In the rows, 128 means zero.
Known rows, with every step that occurs
degi/tokal: [142 139 150 111 142 136 131 125 121 157 100 151 120 127 139 114 128 133
 125 127 125 173 101 101 121 125 162 120 131 124 132 136 111 143 108 126
 128 113 111 132 125]
rezi/sofen/gunibu/zigif/masavam: [ 85 112 108 142 131 125 107 124 154 134 107  87 137 120 121 135 121 113
 122 122 133 131 137 147 132 127 130 127 121 131 122 138 147  60 133 136
 124 125 124 144 129]
sofen/rezi/bibadu/gunibu/topep/masavam: [159 133 154 122 156 133 153 123 130 123 140  88 121 136 132 120 116 132
 120 128 130 117 139 134 140 129 139 126 150 134 116 139  84 167 143 103
 140 142 176 117 146]
zigif/gunibu/tolofe: [ 44 130 140 142 126 140 121 122 126 105 146 144 133 147 120 136 150 107
 133 126 121 113 119 124 123 124 118 136 147 125 129 141 158  68 112 129
 124 123 103 136 130]
tokal/tolofe/gunibu/zigif/masavam/topep: [137 136 115 163 105 119 133 140 109 116 133 137 138 129 106 135 155 126
 132 107 129 120 139 133 126 143 105 142 118 130 129 100 158  71 148 105
 113 142 131 122 121]
degi/tokal/tolofe/gunibu/zigif/masavam: [ 89 141 138 160 118 133 141 132 131 127 116 159 143 138 103 130 143 125
 122 102 129 121 124 111 126 133 130 127 118 137 128 118 151 110 127 106
 116 128 118 121 120]
masavam/zigif: [170 132 114 116 134 126 128 131 114 138 114 152 141 133 134 119 126 139
 131 141 125 158 123 116 125 130 136 130 112 114 135 123 137 146 108 119
 125 116  95 117 119]
tuzopav/gunibu/zigif: [ 76 129 117 131 137 134 127 128 121 115 134 111 139 129 121 127 129 153
 129 151 123 149 124 108 126 120  98 128 129 103 128 154 121  88 111 159
 118 114 103 116 124]
bibadu/rezi/sofen: [116 117 110 101 154 121 113 122 142 148 135 134 115  99 156 109 156 137
 132 112 126 144 120 132 134 117 167 134 116 137 140 135 111  97 139 122
 136 124 114 140 129]
topep/masavam: [138 132 134 129 128 135 128 131 129 153 141 128 118 125 132 139 137 124
 127 134 130 190 117 110 134 131 135 118 121 138 124 123 133 190 128 128
 131 126 137 132 119]
topep/masavam/zigif/gunibu: [118 131 116 150 118 138 130 133 130 126 120 129 139 141 116 121 128 116
 127 129 130 161 132 146 128 123 111 118 120 131 126 119 155 194 112 129
 126 126 118 106 116]
sofen/rezi: [ 87 128 132 111 151 140 125 125 115 126 146 117 133 119 144 147 149 137
 127 141 130 158 120 120 140 127 149 134 150 117 139 135 107 120 130 127
 129 129 110 129 142]
tuzopav/gunibu/golip: [ 18 125 137 102 135 141 122 119 124  99 154 146 116 142 131 150 140 150
 132 138 118 155 109 103 122 124 102 122 145 109 134 152 145  82  99 155
 126 121 112 137 126]
sofen/rezi/bibadu/gunibu/golip: [ 57 124 152  77 149 138 135 112 135  90 154  89 129 128 141 142 136 147
 118 115 124  90 124 115 131 126 149 137 153 114 131 150 111  94 117 100
 140 132 132 124 150]
tolofe/gunibu: [106 135 128 126 118 130 121 125 112 138 147 160 141 137 120 153 158 146
 134 143 121 172 120 102 120 133 142 122 133 120 135 116 131  96 112 133
 123 129 107 127 120]
golip/gunibu/zigif/masavam/sofen/rezi/bibadu: [102 105 113 108 126 120 126 129 162 107 137  47 146 104 133 148  96 123
 119 101 136  32 144 159 148 123 138 122 133 122 130 133  69 129 155 131
 132 138 167 109 132]
tolofe/gunibu/zigif/masavam: [ 63 123 109 151 115 124 118 132 121 129 139 120 154 136 109 138 123 137
 123 132 126 137 134 112 129 134 114 118 139 117 129 121 148  79 118 123
 117 140 111 127 114]
topep/masavam/sofen/rezi/bibadu/gunibu: [187 133 153 102 125 134 140 124 147 117 130  78 121 109 136 131 120 120
 121 113 137 107 141 144 135 124 147 128 100 143 128 121  94 243 157 124
 139 133 166 102 146]
rezi/sofen/gunibu/topep/masavam/zigif: [247 125 122 140 145 125 136 131 145 160  98 159 115 140 122 118  98 116
 132 126 132 135 143 155 126 129 121 125 123 138 121 127 132 181 129 132
 136 119 143 132 134]
gunibu/tolofe: [115 129 145 125 139 132 127 126 125 130 145 154 126 135 130 138 134 120
 131 131 123 124 116 105 124 132 129 141 129 127 132 137 147 104 121 119
 127 117 105 145 130]
degi/tokal/tolofe/gunibu/zigif/masavam/sofen: [152 142 140 149 100 126 135 135 136 131 102 170 134 124 107 121 123 115
 124  96 133  89 129 118 120 130 131 129  96 145 134 108 147 172 141 119
 117 126 127 115 125]
golip/gunibu/tuzopav: [ 85 115 103 112 127 130 133 120 133 123 154 131 132 129 137 151 134 143
 133 155 127  87 113 137 133 121 131 118 145 120 121 131  93  57 101 159
 132 123 131 148 112]
degi/tokal/tolofe: [134 150 158 122 139 139 143 126 126 139 111 174 117 130 133 126 166 124
 129 113 127 160 100 103 125 129 165 136 111 144 130 127 134 142 124 109
 125 109 119 130 129]
tokal/degi: [134 133 136 103 120 124 124 128 109 150 140 121 136 132 142 147 166 136
 127 119 121 171 105  90 125 129 157 127 152 140 124 132 151  68 123 114
 134 124  94 128 119]
gunibu/topep/masavam/zigif: [225 131 123 137 140 123 145 139 116 160 117 168 120 145 129 102  91 130
 128 143 129 142 132 120 130 133 114 121 134 128 124 123 127 210 118 112
 133 128 133 122 120]
zigif/masavam/sofen: [107 124 128 122 103 122 109 132 124 135 117 130 126 119 142 126 124 110
 130 123 132 153 122 130 131 131 136 115 104 141 134 108 143 153 138 133
 127 138 134 132 117]
rezi/sofen: [140 123 125  95 135 127 107 121 148 168 125 140 118 118 146 139 144 124
 136 118 129 168 112 117 128 123 156 128 104 135 132 129 127 100 124 135
 133 117 124 130 125]
tuzopav/gunibu: [ 58 133 130 123 134 139 126 123 118 119 138 131 129 137 127 143 158 145
 136 148 121 187 115 117 127 124 112 119 122 115 132 141 129  86 110 161
 120 119 115 123 121]
tokal/tolofe/gunibu: [106 147 137 139 114 133 133 125 113 119 157 183 136 142 114 163 199 136
 141 129 123 160 119 106 125 137 141 136 114 135 132 107 155  99 128 118
 119 124 115 126 125]
masavam/zigif/gunibu: [ 95 130 111 134 122 133 123 128 118 117 116 139 148 147 124 116 141 130
 133 136 123 146 126 137 124 122 125 126 127 113 132 126 148 113 101 129
 122 122  95 107 118]
gunibu/zigif/masavam/sofen/rezi/bibadu: [135 115 129 106 128 121 120 131 151 123 126  64 146 100 146 139  85 114
 115 103 136  71 142 137 144 127 141 137 121 132 133 126  96 166 160 113
 134 141 147 107 142]
tokal/tolofe/gunibu/topep/masavam/sofen/rezi: [198 146 151 146 124 134 148 135 119 126 157 191 111 132 119 149 143 120
 138 121 138  93 144 134 133 133 120 138 134 151 136 101 116 237 167 125
 133 142 164 116 152]
tokal/tolofe: [103 142 138 126 129 133 130 126 116 126 145 160 126 130 135 142 191 126
 137 130 127 166 109 105 134 133 151 142 110 138 128 122 150 111 134 111
 124 117 117 133 127]
rezi/bibadu/gunibu: [118 135 144 101 128 125 131 117 130 121 126  95 137 132 134 123 151 142
 127 130 120 148 121 112 126 129 162 128 109 123 120 134 116  93 118 110
 130 123 135 119 123]
rezi/bibadu: [138 129 140  94 135 125 126 122 136 145 133 114 136 123 146 148 138 133
 127 123 120 159 112 105 133 132 166 130 120 128 124 126 114 119 122 111
 135 126 133 123 124]
masavam/topep: [190 135 123 112 125 122 123 133 101 150 117 131 116 118 143 122 137 135
 135 133 124 169 116 119 121 135 138 136 129 118 133 118 117 108 127 129
 127 128 124 133 126]

Rows
[126 130 132 160 126 141 138 133 138 115 130 150 135 152 106 127 114 100
 127 115 127 106 137 150 125 127  90 132 120 135 128 127 171 179 115 119
 124 122 116 117 123] -> topep/masavam/zigif/gunibu/tolofe
[ 66 128 133 104 121 132 119 120 117 124 163 176 129 141 123 159 140 152
 133 134 119 134 113  88 115 134 127 123 157 110 137 126 148  91  98 125
 130 131 105 142 126] -> tolofe/gunibu/golip
[ 93 131 134 153 128 134 128 129 120 134 141 136 119 152 124 112 129 116
 131 139 127 158 123 124 133 125 119 115 167 133 115 133 129 149 120 134
 133 140 149 131 123] -> zigif/gunibu/topep/masavam
[211 136 127 142 132 124 150 134 110 133 107 149 118 151 117  75 108 138
 127 148 130 136 140 131 125 130 108 119 123 123 118 130 130 188 113 109
 129 126 136 117 121] -> bibadu/gunibu/topep/masavam/zigif
[ 65 119 110 137 128 124 116 132 126 131 128  98 143 124 130 120 115 126
 119 133 130 141 125 115 137 131 122 124 133 122 124 134 139  96 125 115
 122 134 114 133 116] -> gunibu/zigif/masavam
[203 129 127 143 113 128 123 134 134 126 112 108 124 107 118 125  98 119
 122 148 137 113 140 129 122 126 117 131 120 129 121 130 122 234 147 150
 129 116 129 133 137] -> topep/masavam/sofen/gunibu/zigif
[ 60 137 142 115 120 135 131 121 119 105 172 199 124 147 118 168 183 144
 136 120 121 120 111  91 121 138 129 140 138 128 135 120 170  95 115 109
 126 127 111 138 130] -> tokal/tolofe/gunibu/golip
[ 95 117 102 119 135 123 125 126 135 123 141  98 136 122 122 127 132 150
 130 145 128  95 121 117 131 122 131 123 150 103 122 151  91  75 116 141
 125 114 119 129 114] -> golip/gunibu/zigif
[146 121 107 140 120 116 119 141 110 143 110  87 132 114 133 106 105 125
 121 121 130 134 131 133 128 136 113 133 132 117 127 123 130  86 136 116
 121 139 128 129 119] -> gunibu/zigif/masavam/topep
[ 93 124 109 152 121 124 126 139 114 118 116  81 130 125 120 118 113 135
 126 128 126 151 137 145 128 130  76 127 121 111 129 132 132  60 129 152
 112 136 131 120 117] -> tuzopav/gunibu/zigif/masavam/topep
[ 54 119 121 137 128 135 121 134 129  93 127  85 137 115 127 134 105 127
 123 130 137 105 146 151 138 119  86 126 121 117 141 139 114 142 147 165
 120 136 127 107 139] -> tuzopav/gunibu/zigif/masavam/sofen/rezi
[118 130 116 125 116 131 130 122 116 135 156 173 142 139 129 161 128 146
 133 157 124 121 118 116 123 128 123 125 137 122 130 109 126  85 100 148
 128 134 106 138 121] -> tolofe/gunibu/tuzopav
[102 119 114 124 153 125 116 118 140 129 125 122 119 105 142 118 164 134
 130 125 125 140 130 153 130 117 166 136 135 134 136 141 117  71 140 131
 132 119 108 154 139] -> bibadu/rezi/sofen/gunibu
[190 136 139 126 125 119 123 127 106 129 106 157 114 133 133 114 115 126
 136 158 126 116 127 125 118 129 141 130 154 124 125 131 107 146 131 147
 132 124 129 148 142] -> masavam/sofen/gunibu/topep
[239 137 155 110 114 115 141 127 137 140 117 118 109 129 135  95  97 120
 127 125 129 106 135 123 124 128 140 121 109 147 113 124  95 219 143 119
 142 134 183 114 131] -> rezi/bibadu/gunibu/topep/masavam/sofen
[ 97 136 149 130 131 133 134 120 118 107 134 139 124 141 118 110 149 127
 129 139 124 112 124 115 119 129 123 139 118 123 128 144 152  73 117 116
 122 117 106 140 129] -> bibadu/gunibu/tolofe
[143 126 106 151 106 115 122 139 107 137 122 116 141 126 113 127 113 136
 127 121 127 130 140 129 121 140 105 127 135 114 132 110 134  72 131 122
 117 146 125 122 115] -> tolofe/gunibu/zigif/masavam/topep
[130 123 104 146 114 140 137 131 133 121 130 145 144 142 125 130 100 117
 125 141 132 107 131 159 131 118  95 122 119 134 120 114 147 180 101 143
 131 132 117 117 116] -> topep/masavam/zigif/gunibu/tuzopav
[ 14 121 113 152 129 133 121 130 126 107 131  89 144 135 116 131 125 137
 124 135 127 158 131 127 136 124  87 117 122 115 125 145 145  70 119 151
 115 131 118 123 113] -> tuzopav/gunibu/zigif/masavam
[196 129 119 131 128 132 137 137 128 149 119 145 130 130 126 122 112 128
 127 131 131 172 129 127 131 131 120 121 103 131 129 116 142 221 119 118
 129 121 121 115 116] -> topep/masavam/zigif
[190 133 153 150 115 135 132 131 138 118 125 147 110 126 114 144 113  96
 128 130 132 102 137 140 119 131 111 136 112 148 128 124 151 218 148 144
 129 116 135 149 143] -> topep/masavam/sofen/gunibu/tolofe
[129 130 115 133 124 125 123 129 116 136 142 139 150 128 114 136 129 154
 128 149 124 127 129  91 120 130 126 130 139 106 131 129 123 102 112 130
 122 123  97 120 122] -> tolofe/gunibu/zigif
[129 126 124 116 138 132 110 117 143 145 113 128 122 123 132 151 155 122
 136 128 127 169 120 138 123 125 153 128 118 132 128 135 136  78 126 147
 131 113 121 145 136] -> rezi/sofen/gunibu
[110 112  91 139 117 113 124 137 125 126 121  73 131 118 119 117 116 132
 127 119 130  98 134 154 132 133 111 119 145 111 122 130 104  48 131 133
 120 135 147 132 109] -> golip/gunibu/zigif/masavam/topep
[ 73 122 116 138 107 125 116 134 131 111 116 102 133 121 122 120 104 125
 127 130 131 126 136 135 129 121  86 118 101 123 132 134 135 131 134 164
 117 129 128 115 118] -> tuzopav/gunibu/zigif/masavam/sofen
[133 123 140 127 143 135 120 117 151 133 124 146 118 131 122 155 140 105
 134 118 126 114 127 141 119 128 134 145 118 137 131 141 152  66 129 139
 129 109 119 154 144] -> rezi/sofen/gunibu/tolofe
[252 153 153 160 134 131 171 139 121 151 106 230 120 158 101 109 120 128
 130 111 128 122 130 120 118 135 123 125 122 144 127 107 139 223 119 102
 125 122 134 110 125] -> degi/tokal/tolofe/gunibu/topep/masavam/zigif
[222 118 109 148 162 118 141 132 142 142 107 154 109 121 130  86 109 127
 127 121 130 111 151 171 131 122 131 131 136 140 128 133 115 181 141 115
 137 125 130 141 136] -> bibadu/rezi/sofen/gunibu/topep/masavam/zigif
[105 119 121 139 100 128 120 126 127 110 114 128 133 125 137 145 105 107
 127 148 134 100 130 163 128 127 121 122 121 143 124 108 139 122 126 159
 127 139 132 155 129] -> zigif/masavam/sofen/gunibu/tuzopav
[140 126 146 116 109 134 120 126 136 113 132 147 104 121 128 146 111 119
 125 134 131 117 124 123 118 130 121 124 138 136 128 129 147 229 128 148
 138 123 137 154 140] -> topep/masavam/sofen/gunibu/golip
[105 119 133 105 114 129 136 120 145  98 129  77 141 116 149 136  99 114
 117 121 137  55 141 168 142 122 134 127 106 146 127 113 103 125 143 129
 135 151 160 119 141] -> zigif/masavam/sofen/rezi/bibadu/gunibu/tuzopav
[205 128 141 108 128 129 139 129 151 114 126  57 129  99 130 115  93 126
 114 119 139  67 151 138 135 120 132 139 106 131 124 136  83 247 160 119
 137 128 157  96 149] -> topep/masavam/sofen/rezi/bibadu/gunibu/zigif
[117 127 142  91 153 135 131 121 134 134 146  94 140 117 151 160 137 134
 123 120 125 138 121 121 141 129 168 137 140 123 134 132  92 124 136 109
 136 131 135 116 143] -> sofen/rezi/bibadu
[ 62 106  95 150 147 119 112 125 149 116 118  81 135 102 132 104 133 124
 118 112 130 105 145 164 138 119 141 133 135 130 130 147 130  53 147 122
 125 131 109 152 132] -> bibadu/rezi/sofen/gunibu/zigif/masavam
[158 116 103 143 125 118 110 132 139 146  91  80 123 111 124 125 109 113
 126 108 133 127 142 167 124 132 117 136 121 127 125 127 138  54 146 136
 124 130 139 137 132] -> rezi/sofen/gunibu/zigif/masavam/topep
[151 133 134 139 109 126 121 133 124 135 126 148 109 138 129 105 109 105
 136 133 131 123 128 132 126 122 118 117 146 141 120 123 120 213 132 148
 137 139 159 122 128] -> zigif/gunibu/topep/masavam/sofen
[ 57 117 151  85 122 129 123 118 146  85 136  83 125 120 144 135 111 121
 116  97 131  68 135 141 133 128 138 127 128 133 134 130 125 132 140 109
 138 148 155 124 145] -> zigif/masavam/sofen/rezi/bibadu/gunibu/golip
[ 57 121 115 109 126 134 119 123 124  99 132 156 138 152 127 125 123 134
 129 125 121 108 119 124 118 124 116 129 154 107 134 137 162 118  86 120
 130 124  90 123 123] -> masavam/zigif/gunibu/golip
[156 126 120 127 117 111 131 131 126 119 103  47 139 117 126  96 106 129
 117 108 126 111 140 141 127 135 126 135 114 121 116 127 122  71 137  98
 124 140 153 113 120] -> rezi/bibadu/gunibu/zigif/masavam/topep
[174 135 144 135 122 128 135 135 123 137 128 157 101 135 128 117 105 126
 138 143 130 145 130 128 125 123  91 112 121 136 126 129 113 220 135 172
 131 131 163 119 126] -> tuzopav/gunibu/topep/masavam/sofen
[139 146 138 144 128 124 141 127 102 130 154 205 126 157 116 141 177 139
 144 138 122 132 122 101 126 138 135 137 143 131 126 114 139  93 127 112
 124 131 129 133 128] -> tokal/tolofe/gunibu/topep
[163 120 123 144 162 123 131 126 142 144 127 135 100 115 136 102 131 124
 128 126 129 129 139 156 134 121 145 127 154 145 124 141 106 146 150 129
 139 131 145 160 141] -> bibadu/rezi/sofen/gunibu/topep/masavam
[229 134 140 121 119 120 128 137 121 163 126 163 101 125 140 108  95 117
 132 139 133 135 125 114 127 130 127 120 130 143 124 120 110 240 141 137
 139 133 158 132 129] -> gunibu/topep/masavam/sofen
[142 110  92 150 142 110 116 133 137 125 101  72 120  92 134  93 122 124
 121 103 130 100 151 181 129 124 129 142 134 129 132 134 120  53 158 121
 125 137 124 149 136] -> bibadu/rezi/sofen/gunibu/zigif/masavam/topep
[153 135 144 107 140 117 139 119 120 129 122 115 128 144 136  99 130 141
 128 140 119 128 123 107 127 130 154 127 139 121 113 140  98  81 118 103
 135 131 146 124 129] -> rezi/bibadu/gunibu/topep
